Each row was made from one walk, in order. Every step used is in the known rows, and no mark comes twice. Write each row's walk.
Known rows
gonoz > saka > zeku: [-.30, -.22, -.05, .00, -.10, -.22, -.34, .15, -.22, .01, .34, -.07, -.02, -.43, .14, .25, -.08, -.09, -.47, -.11]
saka > posod > musuga > zeku: [-.17, -.28, -.01, -.17, -.10, -.27, -.17, -.17, -.05, .04, .25, -.03, .19, -.22, .08, -.11, -.21, .07, -.18, -.15]
saka > zeku > bute: [-.04, -.22, -.07, -.10, .14, -.25, -.01, -.12, -.61, .05, .27, .13, -.13, -.36, .06, .34, .09, .06, -.43, -.16]
pokav > saka > posod > musuga > zeku: [-.23, -.19, .00, -.08, -.35, -.22, -.09, -.07, -.05, -.06, .19, -.04, .05, -.18, .15, -.19, -.31, -.02, -.09, -.31]
gonoz > saka > posod > musuga > zeku: [-.43, -.25, -.01, -.11, -.23, -.24, -.26, -.02, .04, .09, .44, -.16, .16, -.30, .12, -.04, -.31, -.01, -.30, -.14]
musuga > gonoz > saka > pokav: [-.50, -.04, .13, -.04, -.22, -.20, -.37, .23, -.12, .01, .24, -.57, -.15, -.49, .34, .04, -.01, -.18, -.27, -.11]
zeku > saka: [-.23, -.11, .09, .01, .18, -.20, .13, -.05, -.17, -.03, .20, -.02, -.01, -.24, .26, .26, -.06, -.31, -.50, -.14]
musuga > posod: [-.12, -.26, .16, -.10, -.07, -.26, -.05, -.10, -.26, -.04, .22, .01, .09, -.34, .12, .18, .02, -.21, -.34, -.46]
tarego > saka > pokav: [-.25, -.03, .06, -.05, -.01, -.23, .13, .00, -.18, -.17, .03, -.21, -.16, -.37, .16, .06, .04, -.10, -.29, -.65]
pokav > saka: [-.26, -.09, .07, .02, -.35, -.18, .11, .07, -.30, -.14, .16, .12, -.16, -.30, .21, .15, -.19, -.29, -.22, -.30]
tarego > musuga > gonoz > saka > pokav: [-.52, .02, .03, -.10, -.28, -.16, -.19, .27, -.03, -.07, .23, -.56, -.13, -.45, .36, .13, -.04, -.10, -.19, -.23]
pokav > saka > zeku > bute: [-.11, -.13, -.05, -.01, -.13, -.21, .03, -.04, -.55, -.05, .20, .10, -.24, -.31, .13, .21, -.04, -.03, -.31, -.30]
musuga > gonoz: [-.30, -.05, .11, -.08, -.03, -.20, -.25, .11, -.34, -.01, .23, -.18, -.06, -.50, .24, .22, -.02, -.20, -.19, -.04]
saka > zeku: [-.02, -.25, -.05, -.04, .03, -.25, -.25, .01, -.34, -.05, .15, .08, -.02, -.37, .10, .23, .04, -.02, -.37, -.12]
pokav > saka > posod > musuga > gonoz: [-.32, -.06, .15, -.06, -.45, -.16, -.19, .07, -.08, -.09, .19, -.24, .08, -.28, .26, -.23, -.32, -.13, -.03, -.23]
bute > zeku > saka > posod: [-.25, -.22, -.02, .03, .04, -.24, .22, -.11, .07, -.01, .08, -.16, .12, -.11, .22, .03, -.06, -.13, -.47, -.12]
tarego > musuga > pokav: [-.23, -.23, -.04, -.02, -.03, -.21, .13, .14, -.12, -.10, .10, -.06, -.06, -.34, .23, .28, -.02, -.13, -.17, -.41]
gonoz > saka > posod: [-.42, -.19, .07, -.06, -.26, -.18, -.17, .09, -.02, .06, .35, -.12, .12, -.25, .20, .10, -.21, -.19, -.34, -.27]
zeku > bute: [-.24, -.13, .05, -.12, .01, -.23, .33, -.16, -.64, .06, .33, .23, -.17, -.31, .09, .36, -.01, -.14, -.40, -.16]

Which walk is each row?
[-.28, -.24, .00, .02, -.10, -.25, .27, -.16, .06, -.02, .13, -.14, .20, -.14, .19, -.12, -.19, -.09, -.47, .01] | bute > zeku > saka > posod > musuga
[-.35, -.15, .04, .00, -.03, -.23, .03, -.09, .08, .01, .15, -.39, .18, -.26, .26, -.14, -.15, -.07, -.35, .08] | bute > zeku > saka > posod > musuga > gonoz
[-.17, -.37, .13, -.04, -.10, -.25, -.05, -.02, .00, -.01, .14, -.08, .22, -.21, .18, -.15, -.19, -.05, -.18, -.31] | saka > posod > musuga > pokav
[-.25, -.36, .00, .09, .03, -.28, .20, -.09, .15, -.01, .05, -.26, .19, -.16, .23, -.17, -.13, -.07, -.40, -.11] | bute > zeku > saka > posod > musuga > pokav
[-.25, -.16, .13, -.05, -.53, -.18, .08, -.01, -.07, -.12, .16, .00, .09, -.16, .19, -.21, -.35, -.15, -.14, -.30] | pokav > saka > posod > musuga
[-.21, -.20, .01, -.07, .08, -.30, .00, -.18, -.04, -.03, .14, -.28, -.03, -.22, .21, -.10, -.09, -.02, -.39, -.06] | posod > musuga > zeku > saka > pokav
[-.23, -.19, .06, -.04, .05, -.22, .01, -.01, .01, -.09, .15, -.18, .17, -.35, .10, -.10, -.19, -.02, -.15, -.72] | tarego > saka > posod > musuga > pokav
[-.14, -.31, .00, .04, -.14, -.26, .03, -.01, -.42, -.05, .18, -.01, -.13, -.35, .15, -.04, -.15, .02, -.26, -.31] | posod > musuga > pokav > saka > zeku > bute
[-.09, -.17, -.03, .04, -.21, -.20, -.18, .09, -.31, -.13, .10, .05, -.13, -.33, .18, .12, -.09, -.11, -.25, -.27] | pokav > saka > zeku
[-.26, -.07, .07, -.12, -.10, -.20, .08, -.08, -.08, -.11, .22, -.05, .19, -.33, .05, -.06, -.25, -.03, -.21, -.57] | tarego > saka > posod > musuga
[-.19, -.29, .12, .03, .16, -.22, .00, -.06, .13, .01, .13, -.25, .23, -.12, .29, -.12, -.17, -.15, -.35, -.31] | zeku > saka > posod > musuga > pokav
[-.17, -.30, .07, .09, -.14, -.21, -.08, .13, .00, -.07, .03, -.15, -.03, -.19, .30, -.06, -.12, -.16, -.06, -.62] | musuga > pokav > saka > posod
[-.54, -.06, .14, -.06, -.30, -.19, -.24, .13, -.23, .01, .45, -.25, .05, -.58, .21, .03, -.29, -.19, -.29, .11] | posod > musuga > gonoz > saka
[-.42, -.09, .02, -.09, -.13, -.22, -.30, .05, -.45, .10, .50, -.27, -.03, -.58, .14, .10, -.16, .03, -.37, .07] | posod > musuga > gonoz > saka > zeku > bute
[-.29, -.18, -.04, .07, .05, -.26, .32, -.09, -.12, -.05, .11, -.04, -.03, -.25, .20, .19, -.03, -.23, -.54, .03] | bute > zeku > saka
[-.43, -.33, .10, .00, -.26, -.22, -.17, .12, .09, .05, .33, -.21, .19, -.28, .21, -.12, -.29, -.12, -.28, -.30] | gonoz > saka > posod > musuga > pokav
[-.45, -.21, .10, -.07, -.38, -.19, -.10, .04, .01, .03, .40, -.10, .20, -.27, .15, -.08, -.35, -.14, -.36, -.13] | gonoz > saka > posod > musuga
[-.24, -.18, -.03, -.06, .15, -.28, .00, -.19, -.14, .01, .29, -.04, .04, -.31, .14, .07, -.18, -.09, -.40, .01] | posod > musuga > zeku > saka
[-.16, -.20, -.08, -.07, .36, -.25, -.19, -.15, .04, .09, .20, -.20, .08, -.14, .20, .14, -.03, -.05, -.31, -.28] | musuga > zeku > saka > posod
[-.48, -.05, .10, -.07, -.16, -.16, -.46, .20, -.06, .09, .37, -.45, .07, -.44, .28, .08, -.14, -.17, -.20, -.17] | musuga > gonoz > saka > posod
[-.27, -.07, .16, -.07, .09, -.17, -.17, -.04, .04, .02, .24, -.39, .23, -.23, .30, -.10, -.19, -.15, -.31, -.10] | zeku > saka > posod > musuga > gonoz
[-.32, .03, .08, -.13, -.04, -.17, -.18, -.01, -.09, -.07, .26, -.29, .17, -.46, .11, -.10, -.20, -.01, -.10, -.51] | tarego > saka > posod > musuga > gonoz
[-.07, -.32, -.04, .13, -.03, -.24, -.27, .19, -.19, -.10, .00, -.11, -.15, -.35, .24, .08, -.01, -.09, -.18, -.47] | musuga > pokav > saka > zeku
[-.23, -.25, -.05, -.12, -.09, -.30, -.01, -.15, -.27, .00, .30, .11, .02, -.39, .05, .08, -.19, -.01, -.27, .04] | posod > musuga > zeku
